Each row comes from the steps of one walk. Every step used is in the known rows, and no mark comes twice. Write the walk behind each row, first mark first.
Known rows:
Y > P > E: [ 17  21  41 -27  17 -59   7  10 -52  14 -11  20 -34  -3 -34 -14  -1   1
  22  16  -7  19  -2  -1   6 -19  -7 -38  18  26 -12 -31  30  77 -14   5
 -46  32 -29]
C > E > J: [  6  -5  29 -55 -27 -16  -1 -12 -46  21   5  -6 -19 -12 -29 -30 -16   3
  26  37   3  -9  -7   6   0 -41  -7  17  28   8  15 -49  27  58  18 -27
 -10  40  12]
C > Y > P > E > G: [ -7  36   9 -37  14 -81  35   8 -53  -1  19  26 -57 -10 -16 -11  20  22
  22  22  -9  -1 -31 -17  -3 -34  -2 -35  10  52 -29 -30  21  75 -16  10
 -47  14 -44]
E > P > Y: [  1 -20  42 -34 -29 -40   8 -36 -56   1  -1  -6   8 -11 -38  -5  -9  -8
 -22  26  -2  30 -33  -4  24 -29  21 -13  38  15   0 -20  28  55 -20 -20
 -15  43 -10]
E > D: [-16  -8  29 -38 -33  -8   1   7 -54  -7  18   3 -15 -14 -22  -4   5 -19
  -8  26   6  -1   0   6   2 -32 -19 -30  41 -14  -3 -17 -14  71 -11  14
 -28   4   4]
P > Y > M: [ 18 -23  32 -55   1 -35  -5 -27 -28  27  22 -24   6 -28 -39 -23  17  -7
  -4  38 -11   5 -19  -6   1 -41   9  -8  24  -7 -10 -29  28  19  -2  -1
 -16  48 -37]
C > N > J: [ 25   0  -1 -37 -18 -41   9   7 -45  37  15 -26  -7 -31 -52 -41  37  24
  -3  54   8  13   6  30 -31  23  -9  11  52  16  23 -41 -14  24 -18  27
 -31  39  31]
N > J > E: [ 11   0  12 -12 -19 -24 -12   2 -24   3  15 -27 -10  -1 -43 -24  -7  34
  17  39 -18  38  16  -4 -12  -6   4  17  26  11  38 -41  -8  61  -7  23
 -11  58  -2]
M > E: [ -7  23  15 -45 -17 -32 -32  -7 -35   4  -9  12   6 -19 -43 -17 -11   5
  -5  49  -1   5  33  22  10  -9  11   1  28  12  27 -14  19  37   8  16
 -20  35   3]
P > Y: [  2  -8  27 -42 -17 -26  -1 -20 -45  20   4 -12   1 -11 -47 -10   3 -17
 -14  26   4  11 -13  11   1 -26   8 -25  29   4 -18 -26  15  37 -15 -15
 -27  33 -19]
E > P: [ 13  -6  28 -22 -34 -37  -7 -23 -55 -16   5   1 -14 -24 -26  -2 -18   9
  -6  35  -3  39  -7   1  27 -17   6   1  48  16  27 -15   8  74 -11  -2
  -5  31  11]
D > E > J > N > C > Q: [ 13 -34   7  -5   5  42 -38   0 -47  24  -7 -22 -17 -44 -55  -6  11  54
   8  33 -11  13  11  37 -40 -30 -14  -8  54   6  35 -54  25  30  22 -12
 -22  25  20]
N > J > E > C > Y: [ 11  16 -15 -31 -29 -27  -7  -3  -6  17  33 -40 -26  -1 -23 -15  -7  32
  28  18 -47  26 -22 -35 -37  -1   4  13   5  28  12 -47  -2  57  18  50
  -5  34 -17]
G > E > J > N: [ 10  -7   8  -9 -39  11 -51  -5 -36  18  -1  17 -25 -26 -21 -10  -8  30
  23  71  15  19   7  22 -14 -35   3 -15  35  11  45  -7  30  21  12  -4
  13 -18   2]
D > E > J > N: [ -5 -21  31 -33 -21  21 -45  -6 -44  16  -5   9 -30 -24 -46 -10   8  28
  25  43 -12   5   8  43   8  -5 -15  -7  63   0  31 -12  38  33  30  -9
  14  13  25]
N > J > E > M: [ 21 -11   7  -7 -31 -33   0   8 -12  19  35 -15 -27 -23 -28 -11  12  43
  15  56  -8  29  -3 -12   5 -10  19  10  29  16  40 -51   1  51 -21  17
 -13  56  -2]
M > E > P: [ -6  12  26 -37 -31 -49 -23 -21 -47 -14 -13  16  14 -22 -35 -10 -29  16
 -12  48  -8  23  13   7  35 -14  27  13  36  23  43  -9  30  56   5  15
  -7  44  13]
G > E > J > N > C > Q: [ 33 -21 -15  22  -9  30 -43   0 -39  27  -4 -15 -12 -46 -31  -3  -6  56
   6  58  16  29  12  19 -59 -59   5 -20  27  17  48 -48  16  17   8  -5
 -25  -3  -1]
P > Y > C: [ 12  -5  37 -59  -2 -37  17 -32 -46  36   2 -21   8 -32 -55   6   4 -34
  -8  17  -1  -8  -5  -6 -19 -42 -11 -17  35  14 -33 -44  33  29 -18 -28
 -14  23 -31]
J > E: [  5  12  19 -15 -15 -15 -26 -16 -29 -16   2  -5 -11 -13 -42  -4 -20  16
  12  26 -20  28  27  -3   4 -28  -5   3  30  18  22 -23 -12  80 -11   8
   2  33 -14]
P > E > C: [ 13  32  38 -52 -14 -39 -27  -1 -39  25  -8   7 -38 -17 -10 -10 -11  -6
  17  19 -30  32 -32   0  -9 -25   6 -39  24  24 -19 -22  20  58   6  29
 -34  -2 -28]
C > Y > M: [ 28  -6  -1 -46   2 -40  -6 -28 -19  10  45 -15 -20 -32 -24  -6  17  21
  15  31 -25  -3 -11 -18 -17 -32 -21  16  17   6   5 -14   4  42  16  28
   7  35 -25]
G > E > C > Y > M: [ 36   6 -15 -44 -20 -36 -31 -15  -5  35  33   1 -31 -43   4 -20  -5  25
  26  28 -23   3 -39 -48 -26 -41  -8 -19   0  21   5  -5  13  19  25  39
  18  -5 -42]
N > J > E > D: [-19 -13  21 -18 -32  -7   6  17 -36  -7  25 -21  -2   9 -31 -22  -1  14
   8  29 -13  18   6 -15 -13 -26  -6   0  25  -7  24 -37 -13  77 -10  39
 -23  39   3]
P > E: [  5  17  44 -35   0 -43 -17 -10 -49  10  -7  15 -28 -10 -29  -7  -3   8
  13  22 -14  28 -13  13  -3 -34  -4 -28  26  23 -10 -11  11  64  -8  17
 -28  21 -20]
J > N > C > Q: [ 43 -21 -24  16  -2  16 -30  -9 -34   1  15 -46   5 -59 -59  10  16  31
  -6  36 -18  43  34  22 -57 -31 -15 -10  40  19  27 -52  -7  45  -5  13
 -40  16  -4]
J > N > C > E: [ 43 -32 -26 -17 -23   6 -37 -15 -33 -10  41 -43  16 -53 -58  -8   6   2
  18  26 -46  15  24  29 -42 -39 -38   1  33  31  19 -44  25  52  21  -7
 -11  21  -7]
Y > C > Q: [ 29   9  20 -26   8 -32  22 -25 -44  34  -6 -24  -4 -50 -59   9   0   6
  -2  18  14  10  25 -22 -40 -41 -20   0  40  22  -4 -61 -10  53 -26  -5
 -24  26  -4]
E > J > N > C > Y: [ 22 -15 -21 -23 -12  22 -35  -8 -38  -3  36 -33 -27 -34 -23  21  13  30
  19  44 -30   3  -4  35 -53 -33 -15   9  33  10  21 -35  33  32  40   5
  -9   2  -4]
G > E > D: [-11  -9  19 -19 -39  -7 -13  10 -50   7  11  31 -14 -15 -13 -11 -11  -4
  -2  29  26  -1  -9  -9  -1 -51 -16 -51  26   0  11   1 -11  57 -14  12
 -13 -15  -6]
G > E > P: [ 16  -8  17  -5 -43 -41 -25 -18 -51  -5  -3  30 -13 -24 -14  -9 -31  25
  -3  39  13  36 -17 -13  23 -34   9 -23  35  30  39   3   7  59 -16  -7
  11  11   2]

Write each row's walk:
[ 12 -33  12 -29  -9  40 -59   8 -51  10   9  -8 -26 -40 -40  -3   8  31
  16  41 -24   7   6  58 -17 -17 -21 -11  65  -4  31 -30  47  25  40 -17
   1   9  14] -> D > E > J > N > C
[  7  14  22 -23  12 -36   5  -8 -35  19   7   9 -43   5 -30   4  13  28
  45  34 -22   5 -15   3 -28 -28  -8  -9   4  36  -3 -30  61  62  22  17
 -24  16 -25] -> C > Y > P > E > J > N
[  4   6  26 -26 -28  -9 -30   2 -47  27 -10  31 -37 -13  -8 -18 -24  26
  16  58  33   8 -10   9   2 -42  12 -22  29  -1  32 -16  16  29   5 -17
  -1   0   0] -> G > E > J
[ 23  10  -6 -27   2 -49  24  -4 -39   5  22   0 -30  -4 -39  -1   8   4
  16  13  -4  -2   3 -16  -9  -2 -23  -9  15  20  -4 -32   8  72   0   1
 -22  33 -17] -> C > Y > P
[-19  -4  26 -63 -10 -24 -14   3 -29   1  21   5  18 -29 -23 -26   4  -3
  -4  51  -7 -19  18  -4  12 -45   3   0  19 -18  16 -10  25  38  18  48
 -20  31 -14] -> Y > M > E > D
[ 24  26   3 -56 -25 -33 -13   2 -39  34  -4 -14 -17 -51 -33 -25  13  -8
  -2  36  -9   9  -6  16 -23   9  -7 -18  52  21  -2 -33  -6  40  -9  23
 -23  -7  10] -> E > C > N
[  9  -3  18 -26 -30  10 -34  -7 -39   5   6 -11 -26 -27 -30   0   4  14
  19  66  -2  21  16  38  -9 -19   2   6  51  -3  32 -24  28  38  16   2
  -4   4  12] -> E > J > N
[-24   5  52 -42 -12 -26   1   7 -57   1   5  20 -22   0 -16  -3   2  -9
   5  14  -8   8 -22   2  -5 -54 -14 -46  26   6 -25  -9   6  82 -13  29
 -42   3 -14] -> P > E > D
[ 23  17   3 -30 -41 -20 -43   4 -32  27  -2  14 -32 -32  -5 -19 -24   1
  13  34   2  25 -17 -13  -5 -24   5 -47  25  15  10 -12   5  33   2   9
  -2 -21 -17] -> G > E > C
[-14  26   7 -20 -27 -30 -10  -4 -43 -32  12   4 -30 -31 -27 -15  -8  23
   7  44  -7  21  15  -4  18 -39  10  -5  41  30  20 -29 -16  77 -25   2
  -8  15 -23] -> J > E > G
[-27   2  29 -20 -25  -2  -7  -1 -39 -25  11   2  -4  -3 -32  -2 -15  -2
   4  17 -15   7  16 -12   3 -47 -15 -14  27   2   8 -20 -20  98 -15  22
  -9  16 -13] -> J > E > D
[ 52 -30 -38 -23   4  -1 -39 -22 -14 -10  65 -46  -3 -63 -35  12  31  30
  16  39 -57   9   7  13 -55 -38 -35  14  26  13  17 -26  25  28  36  36
   2  15 -34] -> J > N > C > Y > M
[ 31  11   0 -26  34 -49   8   8 -51   7  19   0 -33  -7 -26   7   7  16
  20  -5 -33   4 -22  -1 -40 -37 -24 -36   2  38 -26 -43  32  71  10  11
 -52  31 -51] -> N > C > Y > P > E
[ 16  22  -7 -50 -30 -27 -12 -12 -23  15  24 -15 -35 -21 -14   2  -3   0
  13  13 -27   9 -27 -16 -25  -7  -8 -13  24  19 -12 -23   2  55  18  28
  -9  -1 -13] -> E > C > Y
[ 23  25  18 -55 -10 -57   0  16 -41  59  -4 -16 -23 -26 -27 -47  24  20
  17  35 -22  25 -36  13 -45  10   7 -20  32  36  -9 -44  15  28  -5  56
 -50  16   5] -> P > E > C > N > J
[ 16 -32  42 -45 -14 -49   7 -40 -40   5  16 -19  15 -31 -33 -17  -1   4
 -12  36 -15  23 -38 -19  24 -46  22   2  31   5   5 -21  41  39  -7  -6
  -4  58 -26] -> E > P > Y > M
[  4  -2  12 -31  23 -34  27  22 -58  -1  30   6 -27   1 -16  10  13   0
  12 -15 -25 -13 -35 -13 -39 -55 -32 -51   2  21 -39 -40  26  90   6  23
 -63  13 -44] -> N > C > Y > P > E > D
[ -3  37   9 -62 -30 -29 -40   3 -26  17 -14   1  -7 -29 -24 -22 -21  -9
   3  45 -16  10  13   9   7  -1  22 -13  25  10  15 -23  29  30  23  30
 -24  12  -5] -> M > E > C
[ 15  -8 -19 -43 -24 -24  -1   6 -59 -16  40 -22 -14 -55 -30 -27   7   7
   5  33 -17   0  -6  11  -9 -54 -12 -14  38  33   3 -57   9  56   3 -28
 -34  18 -16] -> N > C > E > G
[ 17  -6  39 -54  -7 -65  40 -48 -62  32 -12 -18  30 -52 -63  -1  11 -15
 -25  22   0  -5 -22  -3 -16 -33  -7   4  55  46 -20 -42  33  37 -36 -23
  -9  27   0] -> E > P > Y > C > N
[ 25  -3  -4 -13 -23 -45  13   5 -17  31  26 -17 -10 -39 -46 -26  36  52
   6  59  -4  14   2   3 -17   4   9  18  42  37  39 -54  -9  43 -37  24
 -20  50  16] -> C > N > J > E > M
[  9 -25  26 -34 -26 -22 -14  -2 -36  26  16  30 -43 -40 -35  -2  22  24
   3  30   4  -2 -16  11  34  -4  -6 -29  58  10   9 -18  14  46 -11 -18
  -2  28  15] -> D > E > M
[  3 -51  54 -51  -5 -38  -4 -40 -45  20   7   1   9 -32 -48 -27   5  19
  -8  16 -26   8 -48 -13  40 -33   6  -6  43   7   3 -12  51  37   5 -14
  13  67 -13] -> D > E > P > Y > M
[ 18 -18  34  -8  -8 -53  29 -49 -49  46 -24  -1  22 -38 -52   4 -22  17
 -20  13  26  18 -27 -55 -25 -75  14 -24  18  49  -3 -45  22  36 -43 -33
 -10  28 -21] -> G > E > P > Y > C > Q
[-12  14  15 -39 -26  -1 -46  -5 -31   7 -12   2   1 -25 -38 -11  -7  18
  15  79  -6   8  39  43  -2 -13  21  21  34   8  46 -19  53  20  32  18
  -6  16  15] -> M > E > J > N
[ -3   2  42 -38   4 -61  33 -51 -43  34 -34 -15  51 -35 -69   1 -22   6
 -29  23   9   6   4 -34 -14 -54  32  12  16  44  -1 -57  46  33 -21 -11
 -30  62 -10] -> M > E > P > Y > C > Q
[  4   8  23 -85  -7 -41 -26 -14 -11  41   3 -22  20 -37 -30 -38  -4 -15
  -2  47 -26  -2 -16 -12   3 -31  38  -7   4   0  -5 -32  61  -6  27  29
 -23  39 -43] -> P > Y > M > E > C
[ 24 -17  -1 -21 -18  29 -46   6 -46  -1  16 -29 -19 -42 -25   7   5  15
  13  59 -17  21  14  52 -30 -28  -4  -2  52  -4  35 -42  37  29  30  -8
 -19   1   2] -> E > J > N > C
[ 35 -16 -38 -11 -12   7 -37 -15 -29 -15  49 -38 -10 -45 -42  23  21  21
   6  27 -44  16  10  28 -56 -22 -34  -4  31  24  11 -22  11  44  25  21
  -9  -1 -14] -> J > N > C > Y
[ 25 -11  22 -50 -23 -10  -3 -30 -34  28  18 -27   2 -47 -53  -3  -1  -7
  41  40 -19 -15  21   3 -35 -50 -33  28  41  30   9 -56  56  39  24 -28
  16  15   3] -> Y > C > E > J > N
[  6   2   7 -49  -6 -66  -9 -42 -23 -10  21   4  14 -31 -22 -11 -10  39
   2  44 -31  -1  -8 -25  11 -33  14  41  11  27  35  -5  41  43  32  42
  11  57  -9] -> C > Y > M > E > P
[ -1  33  29 -34   7 -73  23  21 -65  -3   2  28 -53 -19 -17 -25  13   8
  18  37   4  15 -15   0  20 -33  10 -47  28  40 -18 -36  22  70 -26  -2
 -55  15 -38] -> Y > P > E > G
[ 13  35   5 -37 -19 -23 -24  -9 -24  16 -13 -15  -6 -41 -42 -25  -7   6
  10  27 -29  17  14  -2 -22  -6  -4  -2  38  37   8 -38 -13  65 -11  32
  -6   7  -3] -> J > E > C > N
[ 13   0  15  -9 -27 -26 -14 -11 -16   0  19   8 -29 -32 -28   9  -1  25
   9  43  -9  21   8 -10  19 -31  10  -3  34  24  27 -34  -3  72 -24  -1
  -1  33 -15] -> J > E > M
[ 11  30  -9 -67 -26 -48 -14  21 -28  52  -5 -25  10 -36 -42 -58  13  15
  -3  65  -9   7   8  24 -29  33  22   9  32  24  26 -45  22   0  11  55
 -39  30  27] -> M > E > C > N > J
[-14 -35  54 -40 -21 -30  -2 -33 -58  12 -12  12   2 -11 -53 -16  -7   9
 -17   5 -12  16 -43   4  38 -16   7 -25  48  18  -3  -9  37  55  -9 -30
   1  50   6] -> D > E > P > Y
[ 22  34  36 -43   2 -57  -3  18 -43  28 -12  11 -44 -10 -16 -20 -10 -12
  31  14 -23  27 -24 -14   0 -12   5 -53  14  28 -23 -41  38  70   0  17
 -49  12 -38] -> Y > P > E > C
[ 22  -2 -24 -56  19 -30 -34 -12 -19   2  38 -21  11 -46 -28  -7   8  31
   1  41 -42 -16   8   4 -33 -41  -5  23   5   9  21 -27  34  14  47  39
 -14  46 -32] -> N > C > Y > M > E
[ 32  13  -6 -54 -30 -38   1  19 -35  49  14 -37 -16 -38 -32 -45  25  11
   3  48  -6  19 -13  17 -38  30   1  -3  48  14  10 -51  -2  19  -4  41
 -36  15  25] -> E > C > N > J
[ 24 -15 -31  -4 -20  19 -49  -5 -35  12  28  -4 -25 -35 -12  14  -2  46
  23  49 -13   3 -13  20 -57 -49 -16 -11  18  22  35 -18  34  18  37   2
   6 -18 -13] -> G > E > J > N > C > Y
[ 27 -20  -6   3  -3  31 -27  -1 -42  13   3 -43 -10 -46 -41   5   9  41
   2  54  -1  29  21  30 -55 -40   1   2  41   3  36 -65  16  32  13  -1
 -41  17   8] -> E > J > N > C > Q
[ 29  25 -11 -45 -10 -45  12   5 -28  18  18 -10 -44 -13 -20  -9  -1  -8
  24  10 -19   3 -16 -29 -15   5  -9 -23  14  20 -16 -42  16  63  13  13
 -23  10 -25] -> E > C > Y > P
[ 14   7  41 -30 -12 -54  -5  -5 -35  25  13  26 -43 -31 -15   9  15  19
   9  37  -4  20 -31   3  13 -37  11 -35  30  29  -6 -23  21  58 -24   9
 -34  20 -18] -> P > E > M
